What can hang from each mark
kibodud: gedug
kimosis: gamam
gamam: kibodud risam
feli: kibodud kimosis
pezelal: miru
solifib: libob
bada: gamam
magu: bada kibodud kimosis
gedug: bada kimosis solifib
miru: bada kimosis
risam: feli gedug

Every row comes from one small tree of marks. The marks that hang from a mark follow it in brackets, in alphabetical order. Every link used is in the known rows. Which tree was each row made from?
Known rows
pezelal(miru(kimosis)): [ 14 -15 -34  -7  -8  62 -39  10   4   2   8 -14 -21 -25   3 -51 -15  18
 -25   0 -35  24 -18  29  20 -62  39  28   8  -2  25  14]
gedug(bada(gamam)): [ -3  -2 -24   8  22  35  17  20  -8   6   9   0  -5 -18  14   2 -19  29
  10  21   0   6  -4  -3  27 -18  23 -11  -5  14   2  -7]
gamam(kibodud(gedug(solifib))): [-11  -9  -5 -19  13  49   0  27  18   5   3 -13 -28 -22  36   3 -61 -20
 -30   9 -23  -6 -21 -54 -14  19  -5 -18 -11  28   4  -6]
gamam(kibodud): [ -8 -15 -22   4  26  30   1  36   6 -12  -7 -20 -19 -22   7 -17 -42 -11
 -13   8 -37  -5 -29   0  -8   7  -2 -24   8  -1  10   2]
gedug(bada kimosis): [ 14  12 -35  11  54  30   3  29   0  28  31  21   2 -46  -5 -10 -14  36
   6 -15  -9  12 -11 -23  30 -43  -9 -43  -1   6 -15  -7]
bada(gamam(risam(gedug))): [ 14  -9 -13   7  13   1  11  11 -12  -7 -10  -3 -23  22  28  14  -1  -1
  12   5 -23  13   9  -5  -9   7  11  27  13  18   3 -20]
gamam(kibodud risam): [-15  10 -18  -1  24  13   8  28   8 -19   0 -17 -26  -1   2   2 -59 -33
 -31 -10 -56  -1 -39  -4 -23  19 -22 -13   7   7  10  11]
miru(bada kimosis(gamam(kibodud(gedug)))): [-22 -12 -10 -17 -19   8  12  35 -10 -18  -9  25 -39  -2  17  -2 -34  16
 -26  73 -30 -33 -33  23 -27 -23 -14  33  15  18 -20   2]
kibodud(gedug(kimosis solifib)): [ 28  -3 -18 -26  22  43 -14  18  16  32  29   8 -21 -28  28   1 -27  14
  -2 -14  -6   2   7 -64  11 -17 -14 -10 -17  35 -12 -14]
bada(gamam): [ 13 -28 -25  -6   6  26   7  19   0   0  -4 -16 -17  -3  19  -8 -11  21
  16  15 -14  -3   2   9  15 -10  17  15   0  13  14   1]
risam(feli(kibodud) gedug(kimosis solifib)): [ 60 -37   2  21  45  17 -15  31 -12  34  10  16  42 -32  18  -9  25 -13
  13 -25   8  -1  57 -50 -12 -23  34 -41  -7   9  12 -30]
kibodud(gedug(bada kimosis(gamam(risam)))): [-21  33 -16 -15  46  16  11  19 -27   8  38  40 -33 -20  -3  36 -37   6
   2  -4   1  -2 -28 -10 -12  -8 -29 -17 -22  43 -18 -11]
bada(gamam(risam(feli(kibodud) gedug))): [ 33 -26   5  33  21 -10   2  15 -38 -11 -12  16  28  18  18  17  14 -34
  13  -6 -12  -9  30   9 -30  10  38  13   9  18  28 -14]
gedug(kimosis(gamam)): [  0 -21 -25 -16  29  16   0  35 -11   7  13   4 -29 -27  -9  -8  -7  21
  25   6  -1 -12   1  10 -11 -25  -3 -12 -16   8   4  -9]
kimosis(gamam(kibodud(gedug))): [-38 -11  -5 -22  14  29   3  36 -21 -22  -7   2 -43 -11  11  10 -46 -20
  -3  40 -11 -27 -39   8 -33  31  -8  -2 -13  22  13  -8]
magu(bada(gamam) kibodud(gedug(kimosis))): [  1   7   5  -1   3  15  34  50 -16  34  48  94 -10 -23  29   5  31  -2
  29 -20  31 -12 -24 -18   8 -40 -43 -23   7  38 -36  -7]
risam(feli gedug(kimosis)): [ 45 -23 -16  32  56  -4 -26  25 -18  11  -3  12  11 -13   6  -1  46  20
  36 -13 -15  15  34 -22  -6 -48  11  -4  15   5   5 -39]
magu(kibodud kimosis): [-33 -24 -14  19   3  20  -8  60  -2  29  41  51 -27 -36   9 -38 -11 -18
  11 -27  -3  -7 -14 -14   8 -43 -27 -39  12   1 -20  -5]
kibodud(gedug): [  4  -9 -19 -12  15  41 -33  13  -8   1  10   1 -36 -18  19 -12 -34  12
   0  14 -32   3 -21 -10  10  -7   0  13  -4  17   5  -8]
bada(gamam(kibodud(gedug))): [-14  -6 -12 -12   1  18  15  26  -2 -12  -9   1 -18  12  37  17 -37  -7
  -7  31  -7 -24 -32  -6  -8  20  -8  18   6  30   3   0]
miru(bada): [ 12 -21 -20   0   9  17  -3  17  22   6   0  -8 -30 -35   0 -31 -24  33
  -3  27 -48   6 -13  14  19 -36   0   0  11  -8   0   3]
magu(bada kibodud(gedug) kimosis): [-31   6   3  12  -3  31   7  60 -14  34  62  98 -44 -42  25 -21   0 -31
  17 -37   8   1 -39 -35  10 -44 -52 -45  13  17 -35 -16]
kibodud(gedug(solifib(libob))): [ 28 -18 -21   9  12  66  -9  24   7  21  16  12 -45 -43  21  -4 -57  -3
 -11  23 -22  25 -17 -55  19  -5 -12  23 -32  12  14  -8]
bada(gamam(risam(feli gedug))): [ 21 -17  -3  27  23 -15  -1  11 -28 -17 -24   3  -4  28  20  26  27  -9
  23   1 -25  10  25  -4 -27 -11  25  44  14  30  21 -26]
bada(gamam(kibodud(gedug(solifib)))): [ -7 -15  -4 -24  -2  36  24  25  18   1  -7  -8 -17   0  53  20 -47 -14
 -17  20   3 -19  -9 -53 -13  26   1   9 -13  43   0  -6]
risam(feli): [ 16 -27 -17  20  33  21 -31  19 -15  -8  -6 -21  -9 -22  -5 -13   3   5
  10   0 -36   9   7   7  -6 -36  28   6  -5   5  33 -12]
feli(kibodud kimosis(gamam(risam))): [ 18 -27 -11 -16   0  42   7  21 -27 -17  21  10  -6  -7 -12 -11 -44 -58
  -6  -5   1 -29   0  45 -53  21  21 -34 -26   8  14  11]
risam(feli(kibodud kimosis(gamam))): [ 22 -54   1   5  15  38 -14  28 -43 -20   6   5  19 -21 -12 -19   1 -48
  20  15  17 -33  22  51 -53  -8  50 -32 -26   5  38  -5]
kibodud(gedug(bada kimosis(gamam))): [-18  14 -16 -11  41  31  -1  27 -25  17  32  37 -27 -38   4  14 -22  29
  15  18  16  -8 -24 -11   4 -21 -14 -22 -20  32 -15 -17]
gedug(solifib): [ 15 -22 -15 -12  16  51 -13  22  19  17   4 -31 -29 -33  18 -21 -29   5
  -8  -4 -28  13  10 -40  10 -12  23 -19 -18   8  14  -5]

Which tree is each row?
[ -7 -10 -11   4  20  19 -13  41 -12  32  39  54 -11 -28  10 -13   0   6
   8 -15   1 -13 -20 -18   1 -38 -40 -23   3  26 -26  -7] -> magu(kibodud(gedug(kimosis)))
[ 55 -42 -11  22  19  44 -27  19 -25  -6  11   6  33 -16  -6 -28  -2 -43
   9 -10  -2 -17  20  23 -29 -19  40 -30  -7   0  25  -1] -> risam(feli(kibodud kimosis))
[ -2 -13 -22  -4 -33  21  29  20  35 -12 -13   0   2 -12  16 -29 -15  12
 -36  41 -25  -6 -35  37   5 -46  12  44  30  11   1  27] -> pezelal(miru(bada(gamam(kibodud)) kimosis))
[ 28  -5 -12   0  18  73 -13  11 -27   9  42  38  19 -31  16 -14 -44 -26
 -17   7  14 -16 -11   2   1  -4  19 -51 -12  14 -12  -3] -> feli(kibodud(gedug(bada)) kimosis)
[ -5  20  -3  -1   7   6  61  37  -1 -16   7  15 -30   0  19  21 -25 -42
 -10 -13 -25  -1 -38  -6 -17  19 -24 -16  13  20   3   6] -> magu(bada(gamam(kibodud risam)))
[ 19 -19 -26  -9 -36  26   7   5  27  -2  -1   0 -10 -12  13 -35   2  40
 -16  33 -25  10 -13  44  25 -75  32  60  22  12   4  25] -> pezelal(miru(bada(gamam) kimosis))
[  9  -1  -8 -24  14  22  33  33  27  17   8  10  -2  -3  46  31 -31  -4
  -9   6  16 -23  -6 -69  -7  11 -25  -4  -8  49 -20  -9] -> bada(gamam(kibodud(gedug(kimosis solifib))))
[ 16   7 -26  -5  54  45  10  27  21  40  35   2  -5 -54  11  -4 -24  27
  -3 -20   1  15  11 -69  29 -38  -2 -57 -18  19 -14 -15] -> gedug(bada kimosis solifib)
[ -6  17 -23   5  23  20  28  13  -8   0  12   1 -15  -9  13  20 -36  11
  -7  -2 -17  11 -17  -2  11  -4   8  -4  -6  27   1   4] -> gedug(bada(gamam(risam)))
[-53   9  -5 -12  32  34  13  38 -29 -12   8  22 -31 -35  10  17 -54  -7
 -10  38   2 -19 -47   0 -18  24  -5 -26 -19  24   2  -9] -> kimosis(gamam(kibodud(gedug(bada))))
[ 31  -5 -14   6  46  22  33  28   9  40  15  20  11 -27  37  19  18  39
  22  -3  29  17  41 -71  23 -29  18 -35  -3  30 -24 -35] -> risam(gedug(bada(gamam) kimosis solifib))
[  4 -33  13  21  27  -5 -14  25 -58 -19  -9  13   4  -9  -5   7   0 -42
  11   3 -15 -12  25  33 -58  16  42  -6  -8   6  37 -20] -> kimosis(gamam(risam(feli(kibodud) gedug)))
[ 35   8  -9  39  54  23 -12   5 -33  -9  10  28  12  -4   3  13  14 -20
  10 -13 -17  21  22 -10 -34 -34  29 -21   8  20   2 -33] -> gamam(risam(feli(kimosis) gedug(bada)))
[  3 -35 -23 -11 -15  12   3  28  -8  -6  -6   5 -38 -15  -4 -26 -12  40
  -2  62 -35 -15   3  39  -1 -54  19  35   8  -2  -8   3] -> miru(bada kimosis(gamam))
[ 31 -15 -20  45  49  56  11  32  -1  31  13  19 -24 -67  20  -7 -23  19
  -1  16  -7  49  10 -67  28 -22  14 -23 -22  -9   6 -31] -> risam(gedug(bada solifib(libob)))
[ -4   5 -10 -13 -21  12  23  -6  39  -8   3  -5 -25 -17   2 -14 -28  -3
 -17   4 -33  17 -28  43   5 -22   2  43  11  23  19  24] -> pezelal(miru(bada(gamam(risam))))
[ 19 -27  -2 -18  13  38   3  19  -8  -7   3   0 -33   0  23  11 -12 -33
   8  -2  -4   4  36 -23 -61  11  32 -22 -27  25   0 -31] -> feli(kimosis(gamam(risam(gedug(solifib)))))
[ 23  -7 -33   1 -25  -9  27  12   8  -5  -3   6 -22  24  17   3 -18  30
 -20  32 -50  -7  -7  24   5 -41  -2  59  27  19 -24  18] -> miru(bada(gamam(risam)) kimosis)
[-13   4 -19   0  10   3  36  28   8 -21 -10 -16 -17  20  19  22 -47 -28
 -18   2 -32 -17 -30   3 -22  25 -12   9   8  24   9  11] -> bada(gamam(kibodud risam))
[ 57 -44  -1  17  32  42 -25  14  -8   3  -6  -5   8 -11  29  -8  29 -19
  24  -5  -2  17  54 -45 -35 -35  53 -15 -11  15  12 -44] -> risam(feli(kimosis) gedug(solifib))
[-26  -7  -3  21   2  27  13  71  -5  32  57  84 -38 -50  10 -38   7 -26
  18 -43   2   4 -24 -26  12 -52 -37 -63  16  -2 -26  -9] -> magu(bada kibodud kimosis)
[-39   0  -3  -5  11  20  42  68  -9  -7  25  49 -52 -40  10  -7 -19 -39
  12 -10   4 -11 -37 -11 -20  -4 -28 -54   4  -3  -7 -14] -> magu(bada kimosis(gamam(kibodud)))
[ 22 -14   2  32  57  33 -15  20 -19  17  -4   1   6 -45  22   2  14  12
  11  -1  -8  36  38 -56  -1 -33  53 -25 -12  18  14 -46] -> risam(feli gedug(bada solifib))
[  0   3  -8   3  26  54 -12  15 -28  18  33  31   5 -46  13 -10 -54  -3
 -20   8  -5  -5 -23  -8  22   0  13 -40  -9   9   2   3] -> feli(kibodud(gedug(bada)))
[-40  -4  -8 -10  18   7  24  37 -12 -29  -6 -15 -42  -6  -4  10 -58 -36
 -16  11 -32 -17 -35  22 -49  35 -11 -11 -11  16  19   5] -> kimosis(gamam(kibodud risam))
[-10  -1 -12  24  39  12  33  35 -15  -4 -11  12   4  -9  34  18  -9   9
   3  30   4   3  -2 -16   4   6  14 -30  17  12  -8 -24] -> risam(gedug(bada(gamam(kibodud))))
[ -5 -28   1   6  20   7  -6  23 -46 -20   2   4  -3 -18 -22  -1 -27 -48
   1  -3 -17 -22   0  43 -52  15  31  -7 -25  11  48   4] -> kimosis(gamam(risam(feli(kibodud))))
[-47  12  -2 -23  12  17   8  29 -23 -32   0   6 -50   6  11  24 -65 -37
 -20  21 -29 -20 -47  12 -51  41 -23   9 -11  33   8   0] -> kimosis(gamam(kibodud(gedug) risam))
[-21   5  -7 -16  48  29  42  52  13  17  19   3 -12 -52   6  11 -38  -2
  -9   4  22 -13  -6 -44 -20   2  -9 -68 -31  25 -12 -15] -> gedug(bada kimosis(gamam(kibodud)) solifib)
[ 34 -10  -4  -8  14  87  -4  13  -9  26  42  31  21 -44  27 -10 -53 -30
 -25  -3  24  -8   5 -42  -5   3  30 -64 -29  26 -10  -7] -> feli(kibodud(gedug(bada solifib)) kimosis)
[ 18   1 -19  21  32  73   5  25   2  28  31  28 -37 -66  17   5 -64   8
 -17  22 -10  33 -23 -70  34 -13 -10  -2 -37  15   3 -12] -> kibodud(gedug(bada solifib(libob)))
[ -3 -13 -18 -24  25  24 -10  27 -19   7  20  24 -37 -16   5   5 -16  16
  22  17   7 -18 -13   1 -12  -8 -17   1 -16  27  -6 -11] -> kibodud(gedug(kimosis(gamam)))
[ 13   4 -24 -13 -39  13  14  -5  25  -7   2   5 -16   1  11 -21 -19  15
 -32  15 -42  10 -24  43  10 -60  11  67  22  22   0  31] -> pezelal(miru(bada(gamam(risam)) kimosis))
[ 12 -41  -4 -24  -3  61 -15  19 -37 -10  22  27  -6 -12  10 -11 -33 -40
   6  22  19 -40  -4  33 -38  16  26 -26 -24  16   9  -3] -> feli(kibodud(gedug) kimosis(gamam))
